Each row was made from one small tree. The marks that hang from a mark follow it in brackets, in alphabetical order. Every link used is in the known rows. Write each row's tree.
Known rows
mopir(goti lozim rabisig): [-0.13 -0.60  2.20  4.36 -1.90 -3.04  0.06  0.44  0.03  1.86 -7.48  1.35
  1.86 -0.03 -0.27 -2.76 -1.35 -0.41]
bemilal(gasorim): [ 0.57 -0.04  0.56  0.74  0.49 -0.52  0.07  0.16 -0.57  0.45 -2.40 -1.09
  0.97 -0.05 -0.46 -0.41 -2.15  0.08]
desug(papoba): [ 1.39 -0.68  0.22 -0.51  2.15  0.85 -0.37  0.19  0.75 -0.69 -1.36  0.29
  0.25  0.53 -0.02 -1.04 -2.21 -0.10]
voko(bemilal(gasorim(desug(papoba) goti))): [-0.34 -0.44 -1.67 -1.67  0.20  0.52  0.70  0.31  0.73 -2.13  3.49 -0.68
 -0.89  0.28 -0.61  1.68  1.64  0.82]
bemilal(gasorim(desug goti(mopir(rabisig))) voko): [-0.77  1.25  0.14  0.66 -1.68  0.69  0.72 -0.11 -0.36  1.87  0.67  0.20
 -0.58 -1.14  0.17  0.47  0.36 -0.39]
voko(bemilal(gasorim(desug(papoba) goti(mopir)))): [ 0.48 -0.13 -3.53 -1.21  0.24  1.12  0.97 -1.22  0.70 -0.10  3.58 -0.66
 -1.47  0.37  0.70  1.31  1.43 -0.18]
rabisig(mopir(lozim)): [-0.45 -1.64  1.28  2.20 -1.18 -2.94 -0.93  0.28 -0.06  1.11 -3.69  1.42
  2.24  0.74 -0.31 -1.42 -0.89  0.00]
gasorim(desug(papoba) goti(mopir)): [ 1.99  0.09 -3.13 -1.42  2.54  0.42 -0.27 -0.91  0.04  1.30  2.49  0.48
 -1.62  0.30  0.78 -0.56  0.21 -0.94]
goti(mopir): [ 2.35  0.66 -1.99  1.53  2.04  0.41 -0.65 -1.54 -0.35  2.64 -2.99 -0.24
  0.37  0.22  0.90 -1.94 -2.49 -1.64]
bemilal(gasorim(goti) voko): [-0.37  1.10  2.52 -1.06  0.25  1.10  0.12  0.74 -0.57 -1.56 -0.30 -0.87
 -0.27 -0.62  0.54  1.47 -1.39  0.90]
rabisig(mopir(goti lozim)): [-0.02 -1.94  0.92  3.32 -0.48 -4.60 -1.22  0.72  0.43  1.31 -6.14  1.06
  2.27  1.05  0.57 -2.60 -1.05  0.49]
gasorim(bemilal desug(papoba) goti(mopir)): [ 1.15 -0.74 -1.61 -1.60  2.34  0.23 -0.53 -0.34 -0.10  0.18  2.93  0.38
 -1.06  0.25  0.39 -0.68  0.58 -0.71]
bemilal(voko): [ 0.70  0.54  1.50 -0.08  1.71  1.42 -1.08  0.27  0.63 -1.21 -2.54 -0.09
  0.83  0.31  0.16 -0.73 -1.85  0.14]
bemilal(gasorim(desug goti) voko): [-0.55  0.67  0.43 -1.82  0.40  0.14 -0.30  1.02 -0.39 -1.34  1.96 -0.78
 -0.44 -0.33 -0.33  1.27  0.72  1.08]
mopir(lozim rabisig): [-0.61 -0.33  2.71  3.24 -2.65 -1.46  0.31 -0.01 -0.51  1.59 -4.93  1.63
  1.82 -0.25 -1.08 -1.61 -1.18 -0.89]
bemilal(gasorim voko): [-0.35  0.25  1.92 -0.30  0.13  1.10 -0.07  0.50  0.37 -1.26 -1.78 -0.95
  0.75  0.08  0.15  0.40 -1.85  0.93]
mopir(goti): [ 1.98 -0.01 -0.44  2.05  2.77 -1.83 -1.25  0.42  0.19  0.70 -5.63 -0.51
  1.03  0.35  0.45 -2.73 -2.25 -0.20]
voko(bemilal(gasorim(desug goti(mopir)))): [ 0.60  0.87 -3.60  0.29  0.15  0.15  0.39 -1.48 -0.40  1.20  1.86 -1.14
 -0.76  0.02  0.34  0.82  1.30 -0.79]
bemilal(gasorim(desug goti(mopir)) voko): [ 0.31  1.00 -1.47 -1.20  0.49  0.76  0.00 -0.53 -0.41  0.68  2.07 -0.78
 -1.09 -0.18  1.04  0.90  0.50  0.04]

Which tree is each row?
[ 0.88  1.29 -1.76  1.01 -0.06  1.04  0.84 -1.75 -0.48  1.09 -0.47 -1.26
 -0.57 -0.29  1.18  1.01 -0.82 -0.90]
voko(bemilal(gasorim(goti(mopir))))
[-0.16 -0.30 -2.29  0.42  0.07 -0.23 -0.09 -0.11  0.53 -0.67  0.25 -1.18
  0.88  0.63 -1.25  0.11  1.16  0.22]
voko(bemilal(gasorim(desug)))
[ 0.30  0.02  0.87  3.88 -2.63 -0.86  0.64 -1.53 -0.50  3.62 -4.78  1.67
  1.22 -0.11  0.29 -1.96 -1.41 -1.90]
goti(mopir(lozim rabisig))
[ 0.40 -1.94 -0.30 -1.38  2.24 -0.31 -0.98  1.02  0.80 -1.66  1.31  0.26
  0.59  0.90 -1.20 -1.33  0.42  0.24]
gasorim(bemilal desug(papoba))
[-1.06 -0.76 -0.16 -2.22 -2.13  0.50  1.12 -0.75  0.50 -0.76  3.51  0.68
 -1.44  0.67  1.57  1.70  1.70  0.88]
bemilal(gasorim(desug(papoba) goti(mopir(lozim))) voko)
[-0.30  1.05 -2.17  2.15 -1.94  0.01  1.15 -1.12 -0.34  2.40  0.40 -0.21
 -0.28 -0.90 -0.58  0.39  1.09 -1.16]
voko(bemilal(gasorim(desug goti(mopir(rabisig)))))
[-0.75 -0.31  1.45 -0.73 -0.25  1.67  0.05  0.36  0.92 -0.32  2.16  1.43
 -0.78 -0.50  0.11 -0.31  0.65 -0.29]
gasorim(bemilal(voko) desug(papoba) goti(mopir(rabisig)))
[-0.95  0.18  0.41 -0.71 -1.57  1.65  1.27  0.14  0.77  0.63  2.40  0.71
 -1.30 -0.78  0.51  0.96  0.29  0.26]
bemilal(gasorim(desug(papoba) goti(mopir(rabisig))) voko)
[ 0.34  0.45 -1.05 -0.75  0.87 -1.35 -0.19  0.72 -1.33  0.43  1.29 -0.88
 -0.28 -0.46 -0.88  0.48  0.42  0.15]
bemilal(gasorim(desug goti))
[-0.36  0.18  1.45 -1.75  1.85  0.39 -1.52  1.25 -0.30 -2.36  1.69 -0.01
  0.07 -0.05 -0.65  0.11  1.17  0.51]
gasorim(bemilal(voko) desug goti)
[ 0.55 -0.03  0.01 -0.65  2.30 -1.20 -1.44  0.96 -1.21 -0.56  1.04 -0.18
  0.24 -0.17 -1.29 -0.73  0.84 -0.36]
gasorim(bemilal desug goti)
[-0.39 -0.67  1.04 -1.01  1.73  0.27 -1.75  1.02  0.63 -2.27  0.17 -0.13
  1.13  0.66 -1.01 -1.02  0.61  0.48]
gasorim(bemilal(voko) desug)
[-0.41  1.12  3.28  1.45 -0.59  1.69 -0.10 -0.10 -0.28  0.77 -1.89  0.81
  0.19 -1.23  0.57 -0.60 -1.46 -1.03]
gasorim(bemilal(voko) goti(mopir(rabisig)))
[-0.70 -0.36  0.66 -3.21  0.57  1.02  0.28  1.21  0.71 -2.64  3.64 -0.24
 -1.18  0.09  0.06  1.79  0.83  1.64]
bemilal(gasorim(desug(papoba) goti) voko)
[-0.55 -0.83  1.66 -3.12  1.88  1.28 -0.99  1.43  0.85 -3.64  3.39  0.53
 -0.63  0.27 -0.39  0.52  1.15  1.07]
gasorim(bemilal(voko) desug(papoba) goti)
[ 0.18 -0.64 -0.88 -2.15  0.92 -0.45  0.42  0.97 -0.27 -0.83  3.03 -0.34
 -1.00 -0.07 -0.56  0.95  0.49  0.76]
bemilal(gasorim(desug(papoba) goti))
[-0.84  0.23 -0.39 -0.76 -2.15 -0.41  0.55 -1.00 -0.58  0.45  1.67  0.19
 -0.73  0.34  1.30  1.28  1.70  0.27]
bemilal(gasorim(desug goti(mopir(lozim))) voko)
[ 0.09  0.91  0.23  0.41 -0.14  0.52  0.55 -0.18 -0.55 -0.88 -0.55 -1.25
  0.04 -0.47 -0.12  1.46 -0.51  0.17]
voko(bemilal(gasorim(goti)))
[-0.21  0.54 -1.72 -0.29  0.09 -0.40  0.13  0.07 -0.40 -0.84  1.58 -1.12
 -0.15 -0.05 -0.97  1.18  1.64  0.24]
voko(bemilal(gasorim(desug goti)))
[-1.82  0.44  1.26  1.16 -4.32 -0.50  1.30 -0.56 -0.52  1.72  0.24  1.10
 -0.24 -0.57  0.39  0.82  1.49 -0.13]
bemilal(gasorim(desug goti(mopir(lozim rabisig))) voko)
[-1.23  0.69  0.93  3.30 -4.92 -0.14  2.06 -1.70 -0.68  2.15 -2.27  0.62
  0.29 -0.74  0.54  0.95  0.21 -1.05]
voko(bemilal(gasorim(goti(mopir(lozim rabisig)))))
[-0.69 -1.28  0.20 -2.48  0.43  1.15  0.04  0.98  1.62 -2.45  2.26 -0.38
 -0.15  0.82 -0.24  0.72  0.30  1.61]
bemilal(gasorim(desug(papoba)) voko)
